Each row was made from one path, in order. Every step used is in the known rows, and no mark comes twice. Write each row's path.
In the rows, zero is written as 128.
Known rows
koza, zago, vepa: [147 127 115 176 112 136 146  86  97  60 116 112 123 156 106 143 147 120
 125  78 144 122 142 130 106  63 141 140 148 139 142 129 119 128 159 130
 133 161  96 115 123 113 127 108]
gizef, koza, sameg, vepa: [162 159 114 181 127 197 130 119 116  64 117 125 161  95 126 159 159 112
 106  89 164 145 138 134 122  91 133 157 150 137 174 121 121 138 163 146
 124 137  85 178 136 154 101 118]
zusa, nezam, gizef: [ 76  89 134 100 109 100 152 134 103 118 132 102  89 135 116  83 122 146
 128 149 146 130 106  88 157 164 104 169 123  99 120 133 117 133 145 134
 108 104 119 151 133 126 117 150]
gizef, nezam, zusa, gozo: [130 133 127  73  81 129  99 152 112 132 130 105 112 122 122 129 103 149
 155 134 106 114 164 165 129 173  41 108  89 144 142 141  89 100 125 126
 150 111 165  83  90  85 121 138]
fifuvaz, koza: [139 140 124 134 127 139 148 127 136 137 133 127 135 119 115 121 147 133
 107 123 134 133 148  99 146  99 120 137 103 138  96 135 139 130 148 124
 138 129 118 105 151 119 145 148]
fifuvaz, nezam: [125 142 131 104 133 119 138 121 119 141 136 120 106 143 111 135 113 138
 110 125 151 131 134 138 141 138 115 155 144 126 119 124 124 135 134 132
 129  79 104 121 107 131 119 133]
koza, gizef, nezam, fifuvaz: [117 150 132  89 112 106 133 151 125 142  94  79 148 151  66 113 125 131
 111 139 175  99 108 121 125 141  84 181 111  88  89 124 122 137 109 105
  73  81 117 129 118 149 114 163]
gozo, fule: [143 140 126 132 103 118 134 136 134  96 154 122 140 118 133 109 121 129
 144 164 114 164 126 126 120 139 129 115 142 117 101 126 127 113 109 149
 132 144 141 126  92 153 103  80]
fifuvaz, koza, gizef, nezam: [140 171 127 110 123 154 160 136 125 152 114 100 136 149  86 120 147 139
  85 130 175 116 149 118 131  97  78 199  91  92  80 121 137 138 131 107
 103  81 114 100 134 135 142 162]
poga, nezam, zusa, gozo, boba: [137  94 134  73  84 109  94 127 115 107 123  89 108 117 125 130  90 125
 162 156  58  72 175 152 146 176  66  69 103 144 128 158 109  89 153 137
 149 133 175  98 125  53 135 126]
boba, nezam, fifuvaz: [ 81 108 124  96 111  57 143 153 139 133 114  80 140 111  81 110 113 150
 129 148 165 140 108 108 149 164 120 130 123 122  94 148 113 114 139 135
 117 140 135 151 121 152 112 152]
fifuvaz, koza, gizef: [136 140 123 128 116 144 152 115 133 158 121 114 143 140  89 125 150 137
  86 135 144 120 134  89 133  82 115 161 102 113  92 131 142 145 146 111
 102  91 114 107 159 119 135 158]
bitap, nezam, boba: [124 133 122  85 112  97 138 122  97 127 124 129 132 123 125 118 102 141
 172  98 106 102 149 150 115 150  91 119 111 118  71 140 116 160  99 138
 139 123 134 135 113 108 107 168]
gozo, boba, nezam, gizef, koza, poga: [113 101 124  98 146 102 175 169 136 121 131  79  60  78  88 106 127 154
 121 194 175 104 148  72 185 157  96 164 112  79  99 152 143 118 183 121
 147 124 103 144 165 126 140 155]
zago, koza, gizef, nezam: [129 126 140  88 135 131 115 140 133 138  90  92 127 146 106 132 122 117
  96 138 199 110 125 125 114  89 114 203 111  90 109 124 155 130 124 119
  90  68 115 140 131 143 135 140]
koza, sameg, vepa: [154 148 110 193 127 175 125 114  99  82 124 128 172 122 140 145 152 113
 116  66 153 135 133 143 115  92 143 147 148 144 180 111 119 132 147 156
  86 146 112 162 129 130 113 122]
gizef, koza: [134 139 134 120 129 153 133 135 145 111 121 124 117  96 114 141 135 124
 117 150 138 140 132 122 136 128 117 136 129 117 123 138 129 132 144 117
 162 118 101 145 138 152 114 124]
gizef, nezam, fifuvaz, koza: [129 161 127  95 124 119 148 163 134 134 109  91 141 127  82 108 137 133
 112 122 171 119 139 103 156 124  80 166  88 121  62 134 131 123 125 112
 117 114 114 104 137 140 141 170]
fule, gozo, boba, nezam: [113 110 112  80 153  77 116 141 114 119 145  71 113 112 148 110  95 137
 180 163 133 116 191 157 142 159 112 108 135 121  98 137 142  83 154 165
 150 179 187 168  89 102 135 128]
bitap, nezam, gizef, koza, zago, vepa: [136 107 124 134 113 122 184  97  74  46  98 114  94 124  65 115 131 127
 137  91 174 110 143 102 123  73  97 174 138 101  85 151 108 149 181 124
 188 115  80 126  96 136  98 142]
gizef, nezam, boba, gozo, fule: [154 188 123  78  88 109 108 159 114 103 153  89 135 109 118 110 107 146
 174 154 115 151 182 155 117 180  95 109 121  75  70 126  92 113  80 151
 129 164 153  91  39  86  89  90]
poga, koza, zago, vepa: [146 141 119 179 120 143 147  96 118  65  98 126 127 152 127 140 151 124
 109  92 147 124 123 130 118  42 134 141 132 124 133 131 128 136 158 118
 142 158  95 124 146 118 126 134]
zusa, gozo, fule: [137 119 106 106  78 108  99 142 118  95 173 111 132 117 134 112 107 127
 163 179  92 171 134 121 121 153 130  79 127 125 107 116 123  95 128 158
 135 151 155 105  81 122  97  74]
bitap, nezam, zusa, gozo, boba: [120  68 121  55  98  88 100 131 102 120 132 113 102  97 126 126  82 136
 192 123  72  83 175 148 140 176  45  64 100 153  86 153 116 105 138 140
 184 121 202  98 102  46 111 150]
sameg, vepa, zago, koza, gizef, nezam: [129 115 131 143 143 121 134  99 136 101 107 105 172 152 131 150 120 100
  68  84 245 106 124 127 106  27 129 210 134 131 174 102 142 117 159 160
  66 120  95 140 125 121 153 137]
gizef, koza, sameg: [174 148 127 162 130 185 120 140 114  87 101 118 147 101 112 133 156 113
 122 131 141 146 133 126 127 116 124 148 144 113 131 137 134 147 144 126
 130 127  97 170 152 147 103 120]
boba, nezam, fifuvaz, koza, sameg: [128 130 115 143 113 105 148 159 113 116  97  72 170 109  72  95 151 146
 116 125 176 151 128  81 159 126 122 148 109 128  74 150 128 127 154 137
  96 143 121 153 161 138 116 172]
fifuvaz, koza, sameg, vepa: [165 160 103 196 125 188 143 111 106  89 129 125 178 117 128 136 171 120
  95  62 157 138 155 114 131  62 135 157 126 154 148 117 129 134 166 150
  97 144 105 140 155 118 126 142]
poga, nezam, bitap: [108 179 128 114 109 125 136 144 111 105 122 119 104 157 103 125 109 120
 126 136 115  93 106 148 133 125 119 156 121 118 105 143  89 108 112 143
 141 111  84 124 106 151 122 122]
koza, zago: [160 124 126 166 119 145 143 108  96  97 119 122 123 148 113 125 133 126
 132 105 123 132 141 125 119  98 122 134 129 136 136 121 120 129 135 129
 142 131 118 117 145 107 122 104]
poga, koza: [124 144 134 132 137 133 126 138 150 133 111 139 130 122 145 125 132 132
 112 139 130 130 110 128 137 108 120 129 112 115 123 129 136 134 122 114
 137 127 125 140 149 136 128 151]
fifuvaz, nezam, bitap: [105 194 121  97 125 129 136 134 109 135 147 128  76 155  98 137 102 141
 117 125 138 117 102 142 149 129 104 161 129 144 101 130  93 114 110 139
 150  82  81 113  91 143 103 133]
sameg, vepa, zago, koza: [127  84 129 162 148 109 124  91 147  83 128 134 168 124 160 152 119  95
  91  80 201 125 121 109 123  27 169 148 143 176 191 113 144 109 174 173
  97 169 106 147 144 107 152 120]
sameg, koza, gizef, nezam, boba, gozo, fule: [171 175 124  78 103 109 101 152 135 121 116  92 131 123  99 123 107 147
 132 169 155 135 165 135 110 146 121 162 114  45  82 116 111 107  96 118
  88  98 140 115  81  81  74  99]
vepa, zago, koza: [138  74 143 144 148  97 113 110 143 106 116 126 150 132 150 130 116 100
 106 122 180 123 118  99 128  53 166 138 136 154 150 129 155 119 154 152
 109 158 115 138 157  99 156 122]
koza, gizef, nezam: [127 158 131 108 123 141 139 136 119 145 107  99 131 156  98 125 129 131
 106 134 171 110 131 145 111 126  86 192 117  83 113 115 125 138 115 113
  97  80 121 121 108 143 126 145]

Write each row's path
[145 124 113  95 161 116  97 128 109 113 146 100 120 120 160 119 105 113
 186 143 101  94 185 154 135 138 118  99 134 133 113 128 153  98 137 149
 138 167 176 150 108  83 140 117] : fule, gozo, boba
[ 96  95 130  94 134  85 156 145 129 123 129  84  88 119 111 100 105 147
 143 163 159 111 142  93 167 177  96 136 110 114  90 144 132  97 158 137
 148 157 170 141 122 105 146 155] : gozo, boba, nezam, gizef
[138 188 125  90 103 139 133 128 115 144 112  92 135 159 106 130 123 144
 127 128 138  93 144 153 108 148  69 169  95  95  99 124 115 155  90 114
  86 102 119 124 123 117 120 169] : koza, gizef, nezam, boba
[119 152 129  91 123 105 128 161 125 121 108  92 138 132  91 113 120 127
 131 127 165 112 120 130 136 155  87 159 113 115  94 127 121 120 111 118
 106 115 122 126 112 150 124 151] : gizef, nezam, fifuvaz
[138  79 119 175 160 102 139 110 138 100 142 135 149 118 155 145 135 108
  79  88 207 109 121  96 134   4 179 166 145 147 208 111 154 121 181 168
  67 145  68 135 181 101 162 124] : sameg, vepa, zago, koza, poga
[131 103 122  90  73 118  97 130 121 134 137 118 120 110 123 137 108 148
 156 140  73 119 147 138 132 163  80  67 100 164 155 148  93 107 138 129
 148 125 168  92 116  67 112 134] : nezam, zusa, gozo
[136  97 108 103 109 133 115 161  98  84 123  61 103  88  97 110 116 131
 157 183 147 137 155  87 168 177  93 119 107 109 101 145 130  99 193 142
 153 160 156 161 134  95 115 142] : zusa, gozo, boba, nezam, gizef, koza, sameg
[137  76 141 143 138  98 121  98 138 124 101 112 164 150 123 130 122 102
  87 134 191 110 104  88 116  42 160 164 137 128 143 126 156 133 153 141
  72 122 110 135 165 102 143 137] : vepa, zago, koza, gizef
[164 201 118  83  81 123 135 147 120 132 144  74 150 122  80 103 129 154
 132 163 130 143 191 117 122 139  84 142  95  58  36 127 105 131  96 132
 104 129 138  71  67  78  91 124] : fifuvaz, koza, gizef, nezam, boba, gozo, fule
[148 126 116 108 149 128 128 156  88  84 116  57 114  88 116  91 118 131
 181 179 156 120 185 119 158 164 101 144 133 100 101 152 136 103 179 155
 144 170 160 201 109 111 114 140] : fule, gozo, boba, nezam, gizef, koza, sameg
[128 147 144  86 131 136 159 130 122 129 123 113  81 116  80 123 112 145
 103 161 169 133 129 100 163 150  93 177 130 111 112 140 115 142 162 112
 166  65  79 127 110 148 110 151] : fifuvaz, nezam, gizef, koza
[ 99  89 119  77  67  79 117 144 127 144 136  91 116 100 110 128  93 171
 152 157 107 143 154 143 141 183  76  77  97 152 140 157  80  94 152 144
 159 136 177 108  99  88 106 140] : boba, nezam, zusa, gozo
[138 123 127  62  97 130  90 149 119 118 131  89  96 114 135 136  98 136
 171 139  93  88 185 160 146 184  28  87  84 150 117 139 112  84 128 130
 159 136 193  87 106  57 140 136] : gizef, nezam, zusa, gozo, boba
[137 160 124  69 114  99 111 126 104 150 140 100 109 121 100 138 102 157
 140 121 121 126 176 140 140 166 123 108 136 106 103 132  93 142 123 133
 125 114 118  91  77  49  93 141] : fifuvaz, nezam, boba, gozo
[121 121 145 114 115 110 153 136 106 116 112 105 116 148  97  94 113 125
 121 147 135  94 124 113 141 142 117 163 122  93 125 143 107 129 151 126
 111 100 113 123 118 132 136 141] : poga, nezam, gizef
[144 102 161 110 114 110 126 113 142 128  86 100 152 147 113 129 113 122
  93 127 191  86 133 128 115  76  73 177 110 137 148 146 125 122 128 132
  86 102 130 116 139  88 142 153] : vepa, zago, koza, gizef, nezam, zusa
[154 188 122  77  79 113 115 145 112 123 142  75 148 126  92 111 112 150
 151 167 125 139 171 146 106 166  92 134 120  50  65 121  95 129  82 138
  96 129 147  94  44  87  76 105] : koza, gizef, nezam, boba, gozo, fule
[133 118 121 194 123 131 178 113 110  60 118 101 167  99 107 120 139 125
  93 107 227 153 124  93 147  91 123 180 150 135 184 131  99 120 201 173
 114 184  92 178 126 134 119 147] : boba, nezam, gizef, koza, sameg, vepa, zago
[146 164 142 100  93 155 158 130 135 161 102 101 134 135  82 122 143 159
  96 129 143  97 161 132 133 123  30 176  79 121  96 151 109 135 122 101
 120  70 137  85 133 107 128 177] : fifuvaz, koza, gizef, nezam, zusa
[108  99 138  92 106  94 139 131 146 128 118  90 106  98 122 127 104 159
 148 146 116 104 166 142 155 186  58  96 111 152 110 165 114  93 136 138
 166 154 190 135 126  90 130 148] : gozo, boba, nezam, zusa
[162 143 117 158 118 140 130 146 109 111 101  96 180 119  85 105 164 121
 120 109 142 126 125  78 150 102 125 137 113 140  82 140 140 141 137 123
  84 135 115 138 177 116 121 162] : nezam, fifuvaz, koza, sameg
[113 105 137  86 129 112 164 141 105 114 108 132  98  92  85 101 111 136
 141 139 156 115 130 100 141 141  84 163 118  92  73 149 117 148 150 121
 180  85 112 141 105 150 101 159] : bitap, nezam, gizef, koza
[178  88 135 184 152 131 102 116 108  83 101 120 179 136 151 122 141  86
 114 105 181 126 118  99 120  46 174 148 147 149 157 128 160 132 150 161
  73 163 112 162 174  92 143 119] : vepa, zago, koza, sameg
[162 134 130 161 121 169 147 112 111  82 109 118 114 119  96 135 141 126
 120 124 131 143 147 118 128  96 112 143 128 130 129 134 122 136 151 119
 179 122  91 132 155 129 107  99] : gizef, koza, zago
[108 118 119 157 108 169 152 126  92  50 121  99 125 102 114 114 151 128
 106 107 182 148 118  95 150 123 105 198 145 107 162 127 110 143 180 150
 103 114  75 204 145 154  90 142] : zusa, nezam, gizef, koza, sameg, vepa
[105 105 124 103 139  92 139 139 139 120 131  88 103 114 127 126 110 138
 140 151 149 123 154 125 151 162 107 122 124 123  91 137 141  97 146 145
 153 163 166 149 127 116 141 135] : gozo, boba, nezam
[ 68  88 127  92 103  73 130 144 120 109 122  83 125 126 104  96 122 136
 130 139 141 132  93  98 156 159 111 147 130 114  99 135 122 132 129 132
  91 111 109 165 149 139 105 150] : zusa, nezam, fifuvaz
[123 144 133 128 129 134 134 127 148 153  98 128 144 144 119 128 139 134
  90 154 142 118  93 118 126  94 114 154 111  90 115 124 138 152 122 102
 106  93 120 138 158 135 115 165] : poga, koza, gizef
[119 158 136 114 133 118 124 133 126 115 104 107 123 175 106 130 112 106
  91 128 208  90  90 118 121  48 112 207 110 127 109 123 126 107 112 148
  94 113  83 124 123 127 141 141] : vepa, zago, koza, gizef, nezam, bitap
[159 133 119 201 119 118 156 105 100  56 103  95 224 139  98 112 154  91
  80  63 183 104 127  98 143  40 140 165 143 152 149 128 116 128 180 166
  47 167  73 140 169 110 141 152] : poga, nezam, fifuvaz, koza, sameg, vepa, zago
[164 141 133 155 124 177 138 143 100  90 100 115 131 106  97 108 152 120
 127 146 148 131 122  90 143 132 112 162 128 106 129 143 124 148 154 118
 127 117 103 162 149 136 106 143] : nezam, gizef, koza, sameg
[124 131 150 104 120 131 157 139 119  99 104 103 106 114  83 107 117 123
 110 172 146 107 130 103 147 145 110 172 122  86 119 155 108 134 165 116
 148  93  85 137 126 157 125 137] : poga, nezam, gizef, koza
[163 174 121 138 126 151 134 167 103 109  90  85 171 129  83  99 164 122
 118 103 170 123 141 106 147 113  89 176 100 118  72 132 134 134 122 119
  82 121 109 131 156 133 130 169] : gizef, nezam, fifuvaz, koza, sameg
[ 83 154 112  95 128 100 138 152 132 115 137  94  76 129 113 131 101 142
 147 152 138 110 124 130 161 159  97 127 108 141  72 144 114  76 121 155
 174 167 143 141 111 128 129 135] : gozo, boba, nezam, bitap
[113 115 107  65 142  58 133 155 126 127 135  49 136  99 102  93 109 143
 165 162 146 111 186 105 174 145 102 108 104 136  44 151 150  84 165 152
 134 177 175 149 121  95 140 165] : fule, gozo, boba, nezam, fifuvaz, koza
